Each row was made from one path, in order. Every step used is in the known rows, and no mark comes twice. Write each row's path.
Known rows
dafo/loguk/sisa/felo/gimire: -0.611 -0.569 1.844 2.065 1.471 2.874 -2.287 1.864 -2.784 2.305 -0.734
 1.777 3.170 2.829 0.476 -5.268 -7.090 0.496 -2.855 3.507 2.926 2.294
 -2.311
peri/gimire/dida/dafo/loguk: 2.156 3.117 -1.131 -0.175 -1.243 -5.599 -0.506 -0.819 -1.944 -0.455
 -2.159 -2.073 -3.222 -2.046 3.890 -1.963 5.755 5.248 -0.658 1.992
 -0.911 0.580 -4.162
peri/gimire/dida/dafo: 3.408 0.737 -3.751 -0.568 -1.285 -5.879 -1.064 -2.004 -2.709 -0.398
 -2.986 -2.867 -3.784 0.186 5.518 -0.721 6.475 5.230 -1.164 0.958 -1.941
 2.023 -2.250
felo/gimire/peri/sisa/loguk: 6.049 -7.742 -2.806 2.538 5.624 -1.935 0.510 -2.148 -0.136 1.177 -1.067
 -1.257 0.575 4.365 3.843 -3.603 -4.364 -7.651 -0.933 -2.073 -3.234
 1.975 2.020
peri/gimire: 2.673 -3.058 -4.121 -0.705 -1.177 -3.335 -2.527 -1.781 -1.413 1.467
 -4.823 -2.389 -1.393 3.334 3.789 1.752 1.339 -0.182 -1.846 1.384 -1.701
 1.066 -0.313
felo/sisa: 2.834 -0.765 0.681 0.758 0.271 -3.316 0.800 1.149 -0.229 0.007 -0.399
 1.717 2.186 2.160 2.621 -1.117 -4.792 -4.795 -0.864 1.311 -3.203 -0.995
 -0.508
dafo/felo/sisa: -1.076 -0.411 1.077 3.251 0.379 -5.054 -0.227 3.059 -1.808 -1.101 0.391
 3.461 3.734 4.362 2.906 -0.385 -3.680 -3.169 -2.224 1.142 -1.858 -0.686
 0.235
gimire/dida/dafo/felo: -0.928 3.963 0.580 2.038 -0.642 -6.717 -0.332 2.825 -3.645 -1.688 0.700
 0.503 -0.331 -0.224 4.337 -1.035 5.245 6.210 -0.487 2.007 1.306 1.518
 -3.294
dida/dafo/loguk: 1.572 6.816 6.209 1.051 0.037 -3.625 -1.891 4.558 0.073 0.471 -0.111
 0.566 0.383 -2.971 1.723 -1.191 0.954 3.471 0.640 5.096 3.752 -1.048
 -6.349
dafo/dida/gimire/peri/sisa: 0.096 -3.082 2.444 0.464 4.078 -6.614 2.755 0.362 -2.435 5.228 -2.415
 -2.911 0.872 3.416 0.976 -1.536 1.665 -3.994 -1.478 3.005 -1.195 2.896
 0.141
gimire/peri/sisa/loguk: 6.389 -6.919 -1.254 0.662 3.173 -2.652 1.693 -0.790 1.918 0.265 -1.274
 0.917 2.112 2.068 3.121 0.502 -3.646 -8.436 2.159 -2.038 -2.270 0.113
 2.148
felo/dafo: 1.869 1.794 0.214 1.818 0.913 -1.570 -3.468 -0.247 -1.154 -1.629 -0.553
 0.132 2.426 1.512 1.743 0.882 -0.565 4.655 1.161 1.042 1.332 -0.880
 -2.789
peri/sisa/felo/gimire/dida/dafo: 4.647 -3.490 -2.673 -0.388 6.135 -0.607 -1.262 -0.810 -1.491 -1.033
 0.164 -0.276 0.651 3.969 1.722 -7.952 -0.351 5.355 -1.988 -2.248 -2.793
 6.154 1.615
loguk/sisa/felo/dafo/dida/gimire/peri: -1.755 -2.117 3.330 2.209 1.911 -0.896 -2.162 -0.908 -4.854 3.685 -1.181
 0.030 3.073 5.267 1.975 -2.484 -1.905 2.752 -1.030 2.512 2.528 3.694
 0.051
felo/dafo/loguk/sisa: 0.933 4.214 3.738 3.326 0.036 0.360 -1.614 1.168 -1.445 -1.031 0.406
 3.347 4.573 -0.165 0.819 0.017 -4.680 3.595 0.860 3.822 4.363 -2.453
 -4.951
dida/gimire/peri/sisa/felo: 2.029 -5.862 3.255 -3.708 4.333 -4.624 1.675 -0.388 -1.140 3.952 -1.895
 0.431 0.456 5.886 1.406 -3.824 0.062 -4.083 -0.630 -2.473 -1.969 5.713
 3.212
dafo/felo/gimire: -2.218 -1.216 -1.276 4.369 2.141 -3.566 -2.970 2.106 -4.368 0.739 -0.773
 -0.353 1.343 6.007 3.383 -2.100 -1.436 0.415 -4.208 1.997 0.396 2.059
 -0.902
sisa/felo/gimire: 0.076 -3.868 -2.518 0.512 3.137 1.459 -5.131 -0.163 -2.797 1.718 -1.456
 -2.154 0.647 5.438 1.432 -5.326 -2.779 2.363 -2.743 -0.001 -0.817 4.597
 0.693
dafo/dida/gimire: -2.768 1.215 1.475 1.064 0.951 -4.866 -0.501 2.317 -3.398 5.654 -3.449
 -4.083 0.264 1.323 0.642 0.023 1.963 1.996 -3.051 6.467 1.394 2.384
 -2.664
dafo/loguk: -0.329 2.859 3.074 0.640 -0.279 -2.053 -0.500 3.252 -0.221 1.210 -0.843
 0.359 1.916 -1.552 -0.114 -0.494 -1.857 -0.807 0.256 4.011 2.310 -1.555
 -4.500
felo/gimire/peri/sisa: 4.575 -6.355 -0.673 1.149 5.877 -3.528 1.518 -2.208 -1.945 1.511 -0.298
 -1.310 0.410 6.255 3.504 -4.901 -2.400 -7.409 -1.455 -1.629 -3.285
 2.796 1.260

Which path is each row?
2.641 2.508 -0.688 0.699 -2.125 -4.162 0.461 -0.920 -3.020 0.298 -2.376
 0.139 -1.841 -1.112 4.981 -1.497 2.918 4.246 -1.561 3.393 0.775 0.830
 -4.079 -> peri/gimire/dida/dafo/loguk/sisa
0.775 -3.221 -0.197 -0.105 -0.665 2.556 -2.336 1.325 -2.657 1.943 -2.163
 2.602 3.807 4.431 2.246 -0.568 -5.731 0.755 -1.440 2.554 2.447 2.986
 0.373 -> loguk/sisa/felo
0.210 3.528 1.271 2.754 -0.051 -7.426 0.971 2.410 -2.874 -2.596 1.875
 2.265 0.399 0.325 4.629 -2.664 2.534 3.351 -0.935 0.935 -1.524 0.626
 -2.161 -> gimire/dida/dafo/felo/sisa
-0.210 -1.364 4.628 -1.820 0.858 -7.174 1.862 0.404 -2.780 5.214 -2.114
 -1.460 -1.980 3.332 3.608 -0.824 2.514 -5.222 -0.565 1.168 0.009 2.851
 -0.742 -> dida/gimire/peri
-0.165 4.054 3.664 2.738 0.048 -5.585 -3.325 4.847 -1.949 -0.548 -0.409
 1.516 1.217 1.731 4.168 1.030 2.352 4.567 -0.973 3.606 3.271 0.664
 -3.176 -> dida/dafo/felo
1.830 0.937 -1.282 -0.254 -1.431 -1.839 -1.637 -1.095 -2.861 0.239
 -2.377 0.225 -1.319 0.232 3.833 -3.316 2.213 6.453 -1.500 1.744 0.474
 2.836 -2.249 -> peri/gimire/dida/dafo/loguk/sisa/felo
0.235 -5.911 -0.633 0.360 3.603 -0.630 -3.342 -1.615 -3.062 2.372 -0.448
 -2.608 -0.363 6.296 2.905 -6.155 -1.504 -2.643 -1.393 -1.756 -1.741
 4.390 1.503 -> sisa/felo/gimire/peri
1.343 3.791 1.478 3.356 1.514 -2.511 0.659 0.747 -4.652 0.716 0.696
 -0.445 -1.113 -0.282 4.032 -6.166 -0.443 3.536 -2.857 4.234 1.923 1.999
 -5.526 -> felo/gimire/dida/dafo/loguk/sisa
2.098 2.045 -1.539 1.868 2.305 -4.145 -0.675 -0.405 -4.134 0.239 -0.117
 -3.205 -2.933 0.830 4.677 -5.432 3.181 4.613 -2.261 1.868 -0.813 3.033
 -3.679 -> felo/gimire/dida/dafo
0.607 -5.462 0.039 3.599 5.246 -5.341 0.298 0.148 -3.524 0.186 0.404
 1.017 2.053 7.990 3.736 -3.579 -1.625 -5.540 -2.588 -1.623 -1.901 2.451
 1.959 -> dafo/felo/gimire/peri/sisa
6.951 -5.120 -3.970 0.836 2.744 -0.031 -0.297 1.060 2.746 -0.625 -2.476
 1.469 3.521 0.675 1.431 1.587 -5.639 -2.499 0.419 -0.170 -1.368 0.473
 1.619 -> peri/sisa/loguk
1.111 -1.614 0.139 1.424 0.324 3.127 -3.882 -0.245 -2.517 -0.336 -0.878
 3.212 4.692 4.511 2.075 -0.717 -5.445 5.121 -0.314 1.282 2.989 2.123
 -0.161 -> loguk/sisa/felo/dafo
-1.874 3.231 1.806 2.775 2.239 -3.987 -2.708 0.432 -3.362 2.293 -1.910
 -3.287 1.384 1.389 0.230 -0.176 2.105 7.198 -1.197 4.459 1.680 1.030
 -3.224 -> felo/dafo/dida/gimire
1.432 -2.721 -0.259 0.133 6.123 -0.738 -2.782 -0.175 -0.999 0.666 -1.684
 -0.268 4.188 4.549 -1.981 -3.525 -1.231 7.159 -1.321 -0.359 -0.790
 4.472 2.133 -> peri/sisa/felo/dafo/dida/gimire
-0.924 1.953 2.059 0.770 1.556 1.615 -5.465 0.976 0.060 -1.561 0.674
 0.922 3.664 0.774 -1.511 -3.169 -2.240 7.283 1.576 0.019 2.061 0.421
 -2.148 -> sisa/felo/dafo/loguk
-2.686 -1.252 2.390 1.160 3.201 -2.672 -4.023 -1.106 -3.222 2.702 -0.847
 -2.949 1.410 3.898 0.358 -3.435 2.104 5.195 0.142 0.401 0.529 3.432
 0.172 -> sisa/felo/dafo/dida/gimire/peri
-1.406 -0.306 -0.083 1.843 0.964 1.858 -0.175 0.493 -3.937 1.391 0.269
 1.048 2.089 1.499 0.938 -6.726 -4.628 2.118 -2.621 2.418 1.697 2.671
 -2.655 -> dafo/loguk/sisa/felo/gimire/dida
3.660 -7.471 0.431 -1.939 4.265 -1.856 0.520 -1.159 0.175 0.783 -0.395
 1.104 2.817 5.309 1.591 -3.076 -2.075 -5.447 1.489 -3.410 -2.510 3.229
 3.590 -> gimire/peri/sisa/felo
0.412 -0.735 -0.609 0.168 1.621 1.472 -5.942 -0.369 -0.966 -1.361 -0.497
 0.185 3.012 3.238 0.395 -1.672 -1.528 7.251 1.072 -1.070 0.788 1.971
 -0.016 -> sisa/felo/dafo
0.181 4.115 2.821 0.371 -0.693 -1.118 -0.202 2.418 -2.495 -0.319 0.905
 1.837 1.096 -2.145 2.180 -4.287 0.460 6.468 0.314 3.088 3.006 2.071
 -4.290 -> gimire/dida/dafo/loguk/sisa/felo
